Every row comes from one small tree of marks. Brackets hold a mark, then the marks that hang from it, in alphabetical order. Every link used is in the known rows. Which tree was each row made from?
Known rows
{G M U X {Y {C F}}}: [ 0.08 -0.01 -0.07 -0.01  0.05  0.07 -0.07 -0.06 -0.12 -0.22 -0.02  0.05
  0.13 -0.23 -0.10  0.02  0.14 -0.05 -0.19  0.00 -0.07  0.02  0.02]
{Y G}: [-0.06  0.02 -0.05 -0.10  0.03  0.14  0.24  0.10 -0.21  0.27  0.00 -0.07
 -0.27  0.10 -0.02 -0.03  0.03  0.05  0.18 -0.04 -0.01  0.41 -0.13]
{R {G {M {C F L}} U X Y}}: [ 0.00 -0.16  0.31  0.21  0.30  0.07 -0.13 -0.12  0.09 -0.13 -0.07  0.07
  0.17 -0.15  0.12 -0.01  0.18 -0.38 -0.25  0.10 -0.06 -0.33  0.05]
{C M {U G} Y}: [-0.03  0.08 -0.15 -0.08  0.17 -0.21  0.15  0.13  0.09  0.01  0.13  0.25
 -0.11 -0.02 -0.12  0.00 -0.10  0.22  0.03  0.02  0.17  0.25 -0.01]
{Y {C L U} {G M R X}}: [ 0.07 -0.03 -0.13 -0.11 -0.29 -0.01 -0.08 -0.04 -0.10 -0.07 -0.14  0.11
 -0.04 -0.03 -0.10 -0.13  0.04 -0.17  0.06 -0.06 -0.18 -0.43  0.10]
{F {C L U Y}}: [-0.03 -0.02  0.11 -0.08 -0.01 -0.08 -0.10  0.10  0.36  0.12  0.01 -0.08
 -0.11  0.16  0.21  0.09 -0.25 -0.03  0.21  0.04  0.01  0.33  0.03]
{F {C L M {U {G R X}} Y}}: [ 0.00 -0.02 -0.01  0.07 -0.24 -0.30 -0.19 -0.01  0.21 -0.06  0.00  0.08
  0.08  0.34  0.01 -0.04 -0.18  0.08  0.01  0.01  0.07 -0.37  0.11]
{F C}: [-0.10 -0.01  0.17 -0.02  0.01  0.08  0.16  0.12 -0.14  0.24  0.07 -0.24
 -0.19  0.25  0.00  0.14 -0.17  0.04  0.22 -0.01  0.00  0.46 -0.12]
{G R {U C} X Y}: [-0.06  0.07 -0.10  0.37 -0.49 -0.14  0.14 -0.20 -0.06 -0.08 -0.01 -0.01
  0.18  0.19 -0.24  0.05  0.09 -0.02 -0.18  0.06  0.04 -0.05 -0.03]
{X {G R {U C} Y}}: [-0.04 -0.02 -0.04  0.36 -0.43 -0.10  0.19 -0.04 -0.27  0.00  0.03  0.01
  0.03  0.21 -0.22  0.07  0.19 -0.09 -0.07  0.06  0.06  0.01 -0.08]
{Y {C F L} {G M R U X}}: [ 0.13 -0.06 -0.01 -0.05 -0.19  0.09 -0.25 -0.09  0.01 -0.13 -0.11 -0.03
  0.06 -0.18  0.00 -0.13  0.14 -0.14 -0.09 -0.09 -0.19 -0.44  0.07]
{U {C F L Y} {G M R X}}: [-0.04 -0.10 -0.05  0.07 -0.02 -0.08  0.04 -0.20  0.24 -0.06 -0.05 -0.02
  0.27 -0.13  0.03 -0.07 -0.04  0.11 -0.25  0.03  0.26 -0.38  0.00]
{X {G M Y}}: [-0.01 -0.10  0.05 -0.05  0.10  0.09  0.16  0.08 -0.34  0.12 -0.04  0.05
 -0.11  0.12 -0.05  0.01  0.21 -0.13  0.06  0.04  0.10  0.14 -0.18]
{X {G M R {U {C F L}} Y}}: [ 0.04 -0.11  0.16  0.29 -0.12  0.03 -0.08 -0.12  0.00 -0.09 -0.05  0.00
  0.16 -0.15  0.06  0.01  0.22 -0.20 -0.17  0.05  0.00 -0.33 -0.02]
{G R U X}: [-0.01  0.12  0.02  0.13 -0.28 -0.09 -0.02 -0.10  0.09  0.02  0.00 -0.10
  0.00  0.17 -0.21  0.03  0.07  0.08  0.04 -0.05 -0.01 -0.02 -0.17]
{G {M {C F}} R X Y}: [-0.03  0.07  0.07  0.05 -0.08  0.14  0.04 -0.17 -0.15 -0.16 -0.05  0.00
  0.30  0.05  0.03 -0.03  0.05 -0.02 -0.15  0.08  0.04 -0.10  0.06]
{Y C}: [-0.06  0.04 -0.17 -0.16  0.20  0.10  0.26  0.12 -0.27  0.14  0.04 -0.15
 -0.19 -0.01 -0.10  0.10 -0.11  0.07  0.15 -0.05  0.01  0.46 -0.11]
{C F L M {Y {G X}}}: [ 0.05  0.03 -0.11 -0.31  0.31  0.07 -0.22  0.03  0.14  0.03 -0.05  0.04
  0.00  0.04  0.34 -0.14  0.02  0.18  0.02 -0.02  0.02 -0.01  0.08]
{X {G U {Y {C L M}}}}: [ 0.05 -0.10 -0.07  0.05  0.24 -0.05 -0.10  0.10 -0.29 -0.05 -0.03  0.05
 -0.13  0.05  0.06  0.02  0.16 -0.27 -0.03  0.00 -0.10 -0.09  0.00]
{R {G {M {C L}} U}}: [-0.07 -0.19  0.44  0.10  0.27  0.02  0.04  0.01  0.08  0.07  0.02  0.05
 -0.09 -0.14 -0.05  0.06  0.06 -0.49 -0.06  0.07 -0.06 -0.12 -0.06]
{X G}: [-0.06 -0.01  0.03 -0.07  0.21  0.08  0.21  0.15 -0.27  0.25  0.02 -0.13
 -0.25  0.14 -0.02  0.06  0.07  0.05  0.21 -0.03  0.07  0.32 -0.24]
{X {G M R {Y {C F}}}}: [ 0.10 -0.03 -0.18 -0.09 -0.04  0.16  0.03  0.07 -0.46 -0.08 -0.03 -0.03
  0.07  0.02 -0.08 -0.02  0.19  0.05  0.02 -0.02  0.06 -0.08 -0.04]

Write each row's tree
[ 0.06  0.05 -0.17  0.02 -0.08 -0.04  0.08 -0.04 -0.14 -0.19  0.01  0.09
  0.12 -0.27 -0.27 -0.04 -0.02  0.19 -0.10 -0.07  0.01 -0.30  0.03]
{Y {C F {U {G M R X}}}}
[ 0.03 -0.01  0.13  0.02 -0.12 -0.03 -0.14 -0.13  0.46 -0.10  0.04  0.00
  0.20 -0.23  0.05  0.03 -0.01 -0.01 -0.15  0.04  0.09 -0.07  0.03]
{G M R {U {C F L Y}}}
[-0.01  0.12  0.08  0.01  0.48  0.13 -0.06  0.03  0.33  0.11 -0.02 -0.14
 -0.10 -0.33  0.30  0.07 -0.14  0.14  0.18 -0.03 -0.09  0.28 -0.06]
{C F L U}
[-0.04  0.11  0.18 -0.05  0.02 -0.04  0.03  0.19 -0.11  0.06  0.15  0.05
 -0.17  0.14 -0.04  0.14 -0.20  0.09  0.23  0.00 -0.12  0.31  0.07]
{F {C M U}}
[-0.04 -0.11 -0.02  0.06  0.05 -0.04  0.11 -0.12  0.24  0.01  0.00 -0.03
  0.18 -0.20  0.04 -0.03 -0.08  0.09 -0.19  0.04  0.26 -0.16 -0.02]
{U {C F L Y} {G M R}}
[ 0.08  0.16 -0.29 -0.10 -0.20  0.13  0.06  0.11 -0.21 -0.04  0.03  0.01
 -0.08 -0.12 -0.08 -0.05 -0.04  0.24  0.16 -0.09 -0.15  0.16  0.11]
{Y {C F U} {G R}}
[-0.09  0.18  0.14  0.01  0.30  0.14  0.17  0.07  0.04 -0.01  0.10 -0.01
 -0.02 -0.27  0.12  0.11 -0.19  0.09  0.08  0.05 -0.08  0.47  0.07]
{M {C F U}}
[ 0.01  0.00 -0.01 -0.11 -0.35  0.06  0.07 -0.06 -0.21  0.08 -0.07  0.04
 -0.04  0.21 -0.19 -0.12  0.15  0.00  0.06 -0.05 -0.01 -0.19 -0.08]
{Y {G M R X}}
[ 0.10 -0.17  0.00  0.07  0.29  0.06 -0.18 -0.05 -0.03 -0.13 -0.09  0.02
  0.08 -0.21  0.00 -0.02  0.22 -0.23 -0.18  0.00 -0.07 -0.36  0.01]
{R {G M U X {Y {C F L}}}}
[-0.03 -0.01  0.11  0.23 -0.15 -0.21 -0.10 -0.03  0.03 -0.01 -0.02 -0.01
  0.01  0.25 -0.02 -0.01 -0.17  0.01  0.04 -0.03 -0.06 -0.46  0.06]
{F {C L M {U {G R X}}}}
[ 0.08 -0.04 -0.09 -0.07 -0.52 -0.03 -0.02 -0.03 -0.27 -0.11 -0.03  0.11
 -0.03  0.07 -0.36 -0.10  0.18 -0.16 -0.06 -0.07 -0.13 -0.27  0.02]
{Y C {G M R U X}}
[-0.09  0.11  0.21  0.05  0.46  0.15  0.03  0.01  0.24  0.03  0.01 -0.09
 -0.01 -0.33  0.34  0.08 -0.22 -0.06  0.07  0.05 -0.13  0.29  0.07]
{M {C F L U}}
[-0.01 -0.10  0.07 -0.24  0.00  0.01 -0.12  0.16  0.00  0.17  0.01  0.00
 -0.17  0.37  0.24 -0.05 -0.12 -0.07  0.16  0.01 -0.01  0.17  0.10]
{F {C L M {Y G}}}
[ 0.03 -0.11  0.17 -0.11 -0.16 -0.09 -0.24  0.13  0.15  0.07  0.05  0.06
 -0.15  0.28  0.16 -0.04 -0.04 -0.19  0.07  0.02 -0.09  0.12  0.11]
{F {C L M {Y {G U}}}}
[ 0.09 -0.04 -0.01 -0.16 -0.06  0.12 -0.05  0.03 -0.20 -0.13  0.01  0.08
 -0.03 -0.27 -0.13 -0.07  0.15 -0.06 -0.10 -0.06 -0.17 -0.03  0.05]
{Y {C F} {G M U X}}
[-0.10  0.01 -0.03 -0.14  0.27 -0.08  0.10  0.02  0.13  0.09  0.06  0.03
 -0.02  0.03  0.15  0.07 -0.16  0.04 -0.01  0.07  0.14  0.23  0.04]
{U {C L M Y}}
[ 0.06  0.02  0.00 -0.14 -0.39 -0.11 -0.24  0.12  0.13  0.02  0.01  0.12
 -0.07  0.38  0.12 -0.08 -0.13  0.00  0.20  0.00 -0.08 -0.07  0.20]
{F {C L M U {Y {G R}}}}
[-0.09 -0.04  0.02  0.08 -0.04 -0.18  0.00 -0.12  0.37  0.00 -0.01 -0.04
  0.07  0.00  0.06  0.06 -0.05 -0.10 -0.14  0.07  0.09  0.08 -0.02]
{G {U {C L Y}} X}
[ 0.00  0.11 -0.30  0.05 -0.12 -0.20  0.13  0.02 -0.30 -0.14  0.05  0.16
  0.00  0.05 -0.34 -0.02 -0.07  0.19 -0.03 -0.07 -0.01 -0.29  0.06]
{Y {C M {U {G R X}}}}
[-0.07  0.04 -0.25  0.12 -0.16 -0.11  0.22 -0.12  0.04 -0.04  0.04 -0.07
  0.22  0.04 -0.11 -0.02 -0.08  0.38 -0.18  0.02  0.30 -0.02 -0.02]
{U {C F Y} {G R X}}
[ 0.12  0.04 -0.06 -0.19 -0.19  0.01 -0.30 -0.08  0.36 -0.09 -0.11  0.14
  0.13 -0.06  0.15 -0.18  0.06  0.10  0.02 -0.02 -0.02 -0.29  0.11]
{C F L U {Y {G M R X}}}
[ 0.01  0.06 -0.07 -0.23  0.65  0.18 -0.05  0.10 -0.09  0.03  0.03 -0.14
 -0.09 -0.24  0.24  0.06 -0.14  0.12  0.09 -0.07 -0.08  0.16  0.03]
{Y {C F L M}}
[-0.01  0.04 -0.04 -0.20  0.48  0.12 -0.09  0.02  0.39  0.16 -0.03 -0.20
 -0.03 -0.11  0.36  0.02 -0.11  0.19  0.11  0.00  0.14  0.39 -0.11]
{C F L Y}
[-0.01 -0.05  0.00  0.22  0.06 -0.02  0.12  0.05 -0.09  0.12  0.03  0.02
 -0.14  0.12 -0.19  0.05  0.20 -0.10  0.02  0.04  0.06  0.21 -0.17]
{R {G U Y}}
[-0.04  0.14  0.03  0.23 -0.24 -0.02  0.05 -0.14  0.08 -0.09  0.07 -0.12
  0.17 -0.10 -0.14  0.08  0.00  0.21 -0.11 -0.01 -0.01 -0.02 -0.02]
{G R {U {C F}} X}
